Each row comes from the steps of one walk. Every step used is in the known rows, and no mark comes twice. Write the walk behind each row, first mark first.
In the rows, 128 means zero.
Known rows
X P N V Y: 159 111 134 84 146 162 155 91 112 122 137 165 115 149 170 133 89 121 152
 125 107 122
P X: 146 126 118 110 101 140 146 105 147 129 131 145 121 144 136 116 140 129
 143 128 135 126
V X J N M G: 179 86 111 80 121 136 138 154 141 119 121 155 130 194 166 111 84 146 153
 64 119 94
V X: 152 104 132 88 101 142 142 102 151 132 134 149 128 155 132 118 131 143
 122 110 129 117
X P N M C: 143 128 111 101 145 160 139 113 74 132 144 152 123 133 148 94 117 116
 186 102 97 91
D M: 128 123 134 92 117 129 149 132 120 129 133 126 135 117 146 96 133 157
 133 119 119 130
V X P N M: 156 107 123 77 116 158 130 83 113 143 146 161 108 130 163 108 120 127
 171 107 117 88
X P N M: 137 122 123 99 129 162 128 99 95 133 145 153 102 108 161 107 117 118 174
 107 115 100
D M X: 125 115 138 85 118 135 160 144 130 142 125 124 161 138 161 100 123 162
 137 113 116 125
J X P: 152 91 128 108 108 142 154 103 108 92 144 148 126 129 146 137 109 136
 132 101 110 107
P N: 139 131 131 111 121 162 121 96 138 128 137 143 126 124 141 116 125 139
 157 125 123 119
P X J: 154 110 106 103 97 125 145 118 150 131 126 144 107 160 147 105 100 117
 144 111 123 127
V Y: 156 107 140 101 121 133 149 129 135 126 140 154 114 159 141 125 116 137
 133 122 136 133
P N J X: 176 110 120 96 123 148 132 98 161 118 140 137 123 149 152 135 97 148 166
 121 113 122
D M X P N: 121 117 138 86 131 154 143 122 107 131 135 138 145 123 183 98 103 149
 169 122 97 104
P N V: 148 133 126 95 133 171 147 81 136 134 125 137 145 129 148 124 118 134
 145 118 113 132
P N M: 148 128 120 102 122 156 126 101 123 150 140 142 120 118 148 105 133 136
 174 112 131 113
X P N V: 137 125 128 93 140 176 148 78 109 116 131 150 125 122 161 128 102 114
 146 111 97 117
D M X P: 115 109 142 85 123 138 163 142 102 126 132 135 141 134 172 102 106 144
 136 106 99 111
N V X: 161 107 126 71 113 153 166 87 152 139 122 143 146 161 141 129 123 137
 109 101 120 127
J X P N M G: 165 94 127 106 134 159 137 120 96 115 140 157 142 139 171 121 109 140
 186 91 101 80

Write each row's walk
138 110 117 96 128 156 156 140 104 108 132 151 125 143 173 134 99 135
 151 83 124 99 | J N M X P
158 104 110 82 128 151 171 129 150 113 108 133 152 181 173 140 61 136
 121 77 111 131 | M X J N V
168 91 108 85 103 135 136 116 159 103 125 150 119 173 149 125 79 146 129
 89 125 113 | V X J N
128 122 134 110 128 164 122 95 109 112 142 158 108 116 153 117 109 121
 156 119 106 105 | X P N
179 96 112 80 133 133 167 129 143 104 122 150 121 184 168 142 58 134 127
 94 123 140 | X J N V Y
151 110 110 107 116 136 134 133 138 93 126 141 111 153 148 125 77 136
 131 87 124 124 | X J N
185 88 127 83 132 156 166 81 113 109 141 159 140 149 173 150 86 139 158
 125 109 116 | J X P N V Y
160 102 117 74 125 164 165 90 127 88 122 160 133 158 159 148 96 134 116
 91 112 110 | J N V X P
135 119 130 86 138 179 160 92 119 132 125 149 149 144 179 133 93 122 147
 106 94 112 | M X P N V
166 117 123 72 118 170 147 65 155 144 124 147 150 153 151 125 121 142
 142 118 116 119 | P N V X
162 109 134 85 130 142 173 114 136 134 127 147 129 165 150 134 109 133
 120 115 126 143 | N V Y
145 121 124 94 124 164 138 115 132 164 135 139 144 135 166 111 125 142
 175 108 128 108 | P N M X
153 106 113 87 118 146 137 127 137 167 131 137 128 154 177 98 85 130 177
 90 115 109 | P N M X J
172 116 90 93 117 142 164 106 154 105 111 141 129 171 162 132 81 125 138
 100 122 134 | P X J N V
156 100 126 110 116 157 133 83 111 99 147 152 131 116 157 133 108 140
 161 118 110 102 | J X P N
169 102 124 93 116 133 154 119 158 112 138 135 118 158 144 139 101 145
 136 105 115 129 | N J X
164 114 87 98 134 131 151 153 108 111 127 137 127 168 142 102 86 130 161
 71 113 109 | X J N M C
134 126 133 94 143 159 126 106 130 114 144 157 81 140 161 121 83 112 162
 116 95 115 | X P N J
